(in the rows, 128 means zero)
Known rows, with every way that one mark hangs from another:
M{P{J}}: [147 108 126 171  92 148 164 131 153 103  93  72 149 170 139 119 136 147
 149 124 131 124 110 116]
K{T{P{D J M V Z}}}: [182  74 115 205  54 176 156 103 132 133  93  66 130 156 137 111 135 138
 206 125 109  95  89 119]
G{Q}: [135 113 118 164  95 139 166 134 137 108 100  68 138 165 121 128 135 147
 140 146 138 103 129 116]
V{P{J}}: [133 110 128 169  87 127 161 126 142 111 100  84 157 169 115 105 132 145
 157 127 146 119 108 114]
M{P{D J{G} V Z}}: [174  88 128 182  68 142 162  96 148 110  91  72 130 158 134 114 145 134
 155 117 126 105 104 118]
T{K P{J{G{Q V}} M Z}}: [168 103 129 186  49 123 168  98 106 110  98  40 136 164 105 105 145 146
 116 137 107 103 107 120]
G{D J Q V{P{M}}}: [136 106 138 174  77 200 179 113 112  96  89  52 139 150 114  99 136 156
 131 128 146  77 113 120]
T{K P{J V Z}}: [158  88 123 190  68 133 152 104 135 119 106  46 135 168 128 114 141 147
 140 128 109 124 107 118]
J{G{D Q V} P{Z}}: [147 105 136 148  59 142 175 117 117  92  95  69 108 146 121 114 141 147
 107 132 141  82 126 120]
T{K P{J M V Z}}: [169  84 122 190  60 137 154  96 126 123 103  47 139 167 116 110 141 142
 161 127 102 122 100 117]
G{V}: [127 118 126 155  99 145 173 140 148 100 107  78 131 165 137 130 133 149
 119 139 138 109 120 119]
P{D J{G}}: [147 105 126 168  75 115 166 125 153 116  97  88 151 161 115 119 137 137
 141 130 149 112 106 116]
Q{P{D J M V Z}}: [183  73 117 161  69 144 160  99 134 136  88  69 138 155 102 106 135 131
 215 115 125  95  98 117]
D{P{M V}}: [152  89 121 160  99 141 166 116 132 111 103  84 125 166 134 124 135 135
 157 122 131 110 117 112]
Q{P{J M V Z}}: [175  83 120 158  79 140 159 101 124 130  91  73 130 162 110 111 134 134
 199 121 117  94 104 116]
P{D Z}: [157  92 115 156  78 136 164 112 152 119 104  84 136 157 118 124 133 138
 170 135 144 109 117 119]
M{P{D J}}: [155  97 123 176  82 151 165 130 163 108  90  69 157 163 131 113 138 143
 164 117 139 125 104 116]
P{D J V Z}: [164  82 121 177  77 161 158 104 150 129  97  63 134 158 118 115 137 137
 188 122 121 104 102 119]
K{T{P{J}}}: [145 106 118 193  76 152 159 139 141 119  97  81 140 168 154 121 130 149
 149 137 130 110 104 118]
J{G{V} P{D M}}: [151 107 133 154  57 103 178 140 139  95  99  91 131 150 110 116 139 133
 127 132 152 107 107 116]
J{G P{D V Z}}: [164  90 126 161  56 102 161 116 141 106 102  90 114 148 119 120 142 129
 142 132 147 102 114 116]
T{P{D J{G} M V Z}}: [183  83 122 184  48 136 160  86 129 124 100  67 136 159 121 108 144 131
 173 124 116  98  89 117]

Rows:
[171  98 128 158  46 119 176 117 118 103  94  69 120 146  95 110 142 134
 147 137 137  88 113 119] | J{G{Q V} P{D M Z}}
[166  91 127 177  63 165 171  98 120 119  90  48 149 156  87  87 138 142
 195 121 123  92  99 119] | G{Q V{P{D J M Z}}}
[168  84 118 174  77 150 164 120 130 130  81  49 148 156  98 104 139 136
 201 119 125  93 103 114] | G{Q{P{D J M V}}}
[146 104 138 165  65 192 180 136 114  94  86  48 124 144 115 109 137 153
 124 130 140  82 114 120] | G{D J{P{M}} Q V}
[171  92 118 193  49 132 160 109 137 124  96  91 133 157 142 115 135 139
 154 134 136  98 100 120] | K{T{P{D J{G} Z}}}
[179  80 124 194  42 113 157  89 131 123 100  57 141 159 107 107 146 134
 150 125 116 116  95 116] | T{K P{D J{G} M V Z}}
[156 106 132 165  84 139 178 116 110 108  92  66 132 167 116 109 139 140
 127 123 124  94 112 115] | D{P{J{G{Q V}} M}}
[164  89 131 160  53 141 165  99 108 104  92  70 108 144 109 113 145 137
 150 131 130  80 118 114] | J{G{D Q} P{M V Z}}
[180  86 120 159  67 159 173 108 121 128  82  47 141 154  91  98 135 139
 197 120 122  84 104 120] | G{Q{P{D J M Z}} V}
[148 113 130 176  70 113 166 111 114 110  92  78 155 166  93  99 140 139
 153 135 139  99 108 112] | V{P{J{G{Q}} M}}
[165  83 132 152  80 201 180  93 114 107  96  71 115 151 136 112 132 147
 136 114 137  82 114 122] | G{D{P{M Z}} J V}
[152 100 128 188  57 155 165 116 125 115  91  92 139 158 146 114 134 147
 143 128 134  94  96 116] | K{T{P{J{G{D}} M}}}
[159  99 130 159  59 116 175  95 128 103 103  94 136 154 104 104 138 134
 150 130 150  95 106 119] | J{G{V{P{D M Z}}}}
[151  96 130 147  82 158 178  95 112  99  98  72 108 155 135 115 139 147
 106 121 140  79 131 119] | J{G{D{P{Z}} Q V}}
[150  99 127 168  65 135 168 148 149 104  95  79 137 148 119 119 134 140
 135 136 164 111 113 119] | G{J{P{D}}}
[158 101 135 148  52 144 177 109 107  96  93  69 111 145 108 109 141 143
 129 132 134  80 118 119] | J{G{D Q V} P{M Z}}
[161  96 125 165  71 133 161  97 124 121  99  83 150 165  98  99 133 139
 194 126 130 109 101 116] | V{P{J M Z}}
[151 109 135 175  76 142 175 128 155  95  90  72 144 161 137 113 142 143
 118 118 139 112 103 119] | M{P{D J{G{V}}}}
[165  82 112 196  65 163 156 113 143 120 102  77 117 154 157 124 135 141
 170 135 129  96 108 120] | K{T{P{D V Z}}}
[173  96 129 161  75 143 176  95 101 114  93  64 121 164 111 106 139 137
 142 123 116  86 113 118] | D{P{J{G{Q V}} M Z}}
[148  99 128 180  77 130 162 119 152 117  96  79 139 160 122 120 141 135
 143 126 136 105 103 115] | P{D J{G} V}
[165  89 118 155  76 126 166 127 144 129  87  80 160 159  99 107 131 135
 197 118 145 108 100 115] | Q{P{D J M}}
[177  73 120 195  51 140 155  95 137 128 100  43 147 160 108 105 142 139
 177 121 109 122  93 117] | T{K P{D J M V Z}}
[180  83 116 160  63 118 166  94 117 121  88  74 122 150  99 115 142 128
 175 132 137  75 116 116] | J{G{Q{P{D M V Z}}}}
[171  79 116 205  61 174 154 109 142 130  95  66 126 157 150 114 135 142
 184 126 116  98  95 120] | K{T{P{D J V Z}}}
[159  95 136 173  46 141 170  90 119 107 100  56 137 158 119 104 142 150
 112 121 119 108 101 120] | T{K P{J{G{D V}} M Z}}
[161 110 134 166  76 142 172 107 136  96  95  75 125 166 140 116 141 143
 119 124 124 102 110 121] | M{P{J{G{V}} Z}}
[131 114 133 163  76 110 175 125 146  93 104  95 142 157 121 111 138 141
 113 131 165 105 113 117] | J{G{V{P{D}}}}
[166  84 119 173  80 158 162 104 155 105  97  68 125 156 142 122 141 138
 168 121 131 109 114 119] | M{P{D V Z}}
